What can hang from each mark
D: N U
V: N
T: N
N: B D G T U V
B: N
U: D

Known rows, with every way that one mark hangs from another
D(N(V) U): [ 12.7 -49.5  -8.7 -45.8 -10.8   0.8  -2.4  -0.1  10.5  24.8 -41.9 -14.5
  28.1  15.1  54.1  18.0  36.1  16.3   9.0 -51.3  37.3]
B(N(U)): [-19.5 -21.8  14.4 -24.8  -6.7  21.9   6.6  -2.0  -4.4  23.9 -32.2 -11.4
  14.1  36.6  10.5  18.8  17.2  11.9   8.4 -33.7  18.6]
N(B D): [-24.0 -58.6 -12.5 -33.3  21.0  17.1  -2.2 -30.2   8.0  42.4 -30.1 -34.0
   2.6  20.1  11.9  22.0   8.9  33.1  -9.6 -44.5   7.2]
N(D): [-33.4 -50.4 -14.0 -21.6  12.3   6.6  -7.8 -13.5   5.7  34.0 -39.7 -23.7
   5.2  27.7  18.9  19.5  16.3  27.7  -2.2 -35.5  29.2]
N(T U): [  3.3 -20.0  11.2 -23.7   1.0   5.9   0.9 -14.3  13.2  44.3 -40.2 -14.7
  11.9  34.8   7.1  25.9  21.5  -4.2  -1.6 -50.3  18.7]
T(N(B D(U) V)): [  0.3 -76.0  -0.9 -61.2   7.9  29.8  -3.0 -21.0  19.1  65.7 -17.0 -25.6
  22.7   0.6  38.6  29.4  33.3  27.2  22.3 -57.8  -1.0]
B(N(D U)): [-34.5 -35.8   2.8 -33.2   2.6  33.1  -2.1  -8.4   6.5  34.6 -31.6 -24.3
  19.2  35.4   1.9  26.8  15.3  18.6  -2.9 -43.3  15.9]
N(B D G T U): [-10.4 -46.4  -4.1 -28.8  25.8  27.2   1.7 -68.1  25.9  76.3 -26.9 -42.6
  27.5  27.2   4.0  43.8   6.5   8.2 -21.9 -79.3 -28.0]
U(D(N(G))): [-25.1 -51.4 -25.1  -6.4   0.5  15.0  -7.5 -17.3  -9.5  21.9 -53.3 -19.5
  31.1  17.5  42.7  18.5  16.1  25.2   0.6 -45.8  30.8]
T(N(D V)): [-33.5 -64.7  -8.3 -40.0   4.3  19.9  -6.5  -5.8   8.8  57.8 -32.0 -17.3
  13.5  12.1  34.4  27.7  35.3  18.5  15.2 -36.0  17.6]
T(N(D U)): [-28.6 -44.9  -1.7 -36.3   2.6  17.8   0.7  -5.6  11.0  60.0 -44.9 -10.4
  19.8  22.9  14.9  27.4  16.0  20.5  17.0 -35.7  14.2]
T(N(B G U)): [-14.1 -42.4   5.7 -22.5   8.0  19.2  17.5 -45.1   0.3  70.8 -34.1 -13.0
  23.2  20.1  28.5  30.7   7.2  15.3  18.7 -48.2 -29.8]
B(N(D)): [-45.5 -46.5  -5.3 -27.1   5.6  29.3  -6.4  -4.9  -2.5  24.4 -21.0 -29.1
  16.5  32.4  10.2  17.1  18.2  33.3   3.7 -34.1  25.0]
B(N): [-33.0 -31.9   7.1 -17.5  -3.9  20.3   2.2   3.4 -13.2  13.1 -24.3 -15.3
  10.8  36.0  18.1   9.5  21.4  24.3  14.9 -24.4  27.6]
V(N(B D U)): [-17.0 -47.0 -10.2 -39.9  17.3  31.7  -4.4 -33.3  22.5  75.0 -29.8 -39.4
  15.8  15.1  17.3  36.2  12.8  12.6  -5.9 -54.4  15.3]
U(D(N)): [-15.7 -49.1 -18.7 -23.7  -4.1  13.8 -10.3  10.5  -8.3  12.1 -55.8 -15.0
  18.8  14.7  32.5   9.1  20.8  26.7   1.3 -32.4  54.8]
N(G T U V): [ -1.4 -31.9   5.5 -17.7   5.6   9.1   2.1 -46.0  19.4  62.6 -35.2 -22.2
  22.2  29.8  32.6  45.8  32.2 -20.2 -10.0 -70.9  -9.5]
T(N): [-23.9 -39.5   3.1 -19.2  -2.8   5.8   4.1   5.1  -9.1  38.9 -36.9  -0.4
  10.0  22.7  30.1  10.0  22.6  27.0  34.8 -16.5  25.2]
B(N(D G T U)): [-33.5 -33.3   5.0 -24.4   9.9  38.1  -3.0 -41.9  14.3  58.6 -20.0 -36.7
  40.4  40.9   3.0  38.9  14.8   9.2  -9.4 -68.5 -10.1]

Rows
[  6.0 -71.4  -5.3 -52.2  13.2  22.2  -7.0 -32.5  22.4  48.5 -22.0 -35.1
  14.1   7.3  34.4  31.0  29.4  21.7  -2.8 -68.7   5.3]
N(B D(U) V)
[-27.4 -61.0  -3.1 -29.1   2.3  35.9  -7.3 -33.3  10.4  41.5 -12.2 -35.4
  41.0  21.2  43.4  36.4  32.9  21.7   9.1 -69.1  -0.1]
B(N(D(U) G V))
[-15.4 -53.4   3.1 -17.9  -5.2  29.5  -1.6 -21.6   4.3  60.4 -46.9  -5.6
  25.9   5.7  46.9  42.2  35.1  -4.9  19.9 -53.4   3.5]
T(N(G U(D) V))
[ -0.1 -37.7  20.0 -38.7  -6.7  48.7 -10.6  -1.1   9.8  34.9 -25.5 -21.4
  20.3  18.5  10.4  37.0  43.5 -13.1  -3.1 -60.2  24.1]
B(N(T U(D) V))
[-26.6 -36.9 -10.7 -28.1   5.9  21.1  -9.5 -16.2  21.3  66.2 -39.3 -28.8
  19.1  21.7  25.2  34.0  18.7   9.2   2.1 -45.7  36.7]
V(N(D U))
[-56.1 -48.3  -9.0 -10.8   9.8  29.1  -2.4 -34.1  -2.9  36.7 -20.5 -34.5
  29.3  35.9  21.5  25.7  13.0  31.8   1.0 -46.3   2.0]
B(N(D G))
[  8.9 -49.9   5.9 -41.3  13.8  16.3   1.7 -32.3  12.6  50.4 -18.7 -30.6
   1.5  18.7  20.8  29.3  33.8  -2.2 -10.7 -57.2  -1.0]
N(B T V)
[ -7.0 -22.4   6.4  -7.2   7.4   5.4   4.7 -43.5  12.4  55.0 -38.2 -18.4
  26.0  37.9  19.3  34.0  16.4  -3.9  -2.5 -60.8  -3.0]
N(G T U)
[-16.6 -39.4  -3.1   3.3   2.0  17.4  -3.7 -28.3  -0.4  35.8 -53.0 -12.2
  19.7  20.7  29.7  31.8  15.8   4.8   1.9 -52.0  15.6]
N(G U(D))
[-37.0 -42.9   2.0 -11.7  -0.7  24.7   3.1 -29.2  -6.3  33.7 -18.0 -22.9
  21.4  30.1  41.9  29.9  32.0   9.2   5.4 -47.2  -0.9]
B(N(G V))
[-24.2 -52.8 -12.0 -23.3  22.1  19.9   4.5 -64.2  15.2  65.1 -36.1 -34.7
  19.0  25.4  16.0  37.8   1.0  17.6 -17.8 -66.8 -25.2]
N(B D G U)
[  2.1 -53.0 -14.1 -29.2  -6.1   0.5   0.8 -27.4  10.2  36.4 -39.7 -19.2
  40.7  17.2  66.7  27.2  32.1  16.8   7.7 -64.1  13.1]
D(N(G V) U)
[ -6.4 -51.5   9.0 -33.7  -9.3  29.2  -5.1   6.6   4.9  48.6 -47.8  -0.9
  13.6   3.3  34.1  32.1  40.1  -3.4  20.6 -39.9  26.3]
T(N(U(D) V))
[  8.4 -56.3   4.1 -37.5   6.6  32.0  -3.8 -21.9   9.9  40.3 -42.7 -19.6
   0.1   4.0  24.9  34.5  30.6  -5.9 -13.4 -58.0  10.2]
N(B U(D) V)
[-15.0 -33.9 -16.0 -18.0   3.7   2.4   2.5 -32.6   2.7  43.7 -40.0 -25.9
  37.2  33.2  33.7  21.7  16.7  17.5  -3.5 -53.9  12.3]
D(N(G T))
[  9.9 -26.5   9.4 -37.5  10.2  26.6   3.5 -30.3  20.9  75.5 -21.9 -32.4
  18.9  20.0  14.2  32.7  21.4  -4.5   0.5 -58.7  13.1]
V(N(B T U))
[-33.3 -76.4 -12.9 -36.2  18.8  29.4   4.6 -51.5   9.4  79.1 -22.0 -32.7
  22.9   8.0  39.9  39.3  23.1  22.1   6.8 -59.1 -28.5]
T(N(B D G V))
[  6.1 -22.3  -2.0 -40.4  -3.9   4.7   3.6  -7.4  11.9  42.2 -49.6 -16.8
  26.9  34.5  14.5  20.9  18.3   3.1  -8.7 -50.5  25.9]
D(N(T U))
[-37.6 -66.3 -12.9 -25.8  20.3  26.2   4.9 -47.3   2.2  71.3 -24.3 -29.6
  25.0  16.7  27.1  27.4   8.5  38.1  13.2 -48.6 -23.0]
T(N(B D G))
[ -7.2 -50.5  -2.2 -10.9  11.5  28.3   0.9 -47.3   3.1  45.8 -44.1 -22.5
  15.6  14.0  23.2  33.3   9.1   9.1  -6.4 -63.5  -5.5]
N(B G U(D))
[  8.1 -41.4   8.1 -30.9  15.4  19.8   8.7 -64.0  22.0  72.4 -25.4 -31.3
  18.1  22.7  27.2  47.6  25.8 -15.2 -18.4 -81.7 -32.3]
N(B G T U V)
[-19.5 -62.3 -11.8 -33.5  21.2  24.7   2.7 -66.8  22.7  72.0 -33.6 -37.9
  16.3  17.0  29.3  50.2  17.7   1.7 -25.3 -77.0 -31.1]
N(B D G U V)
[ -6.9 -41.6  -1.1 -13.5  20.6  13.0   6.4 -56.3   3.3  54.9 -20.0 -33.6
  18.5  28.5  20.7  27.8  12.8  14.0  -4.1 -60.1 -18.2]
N(B G T)
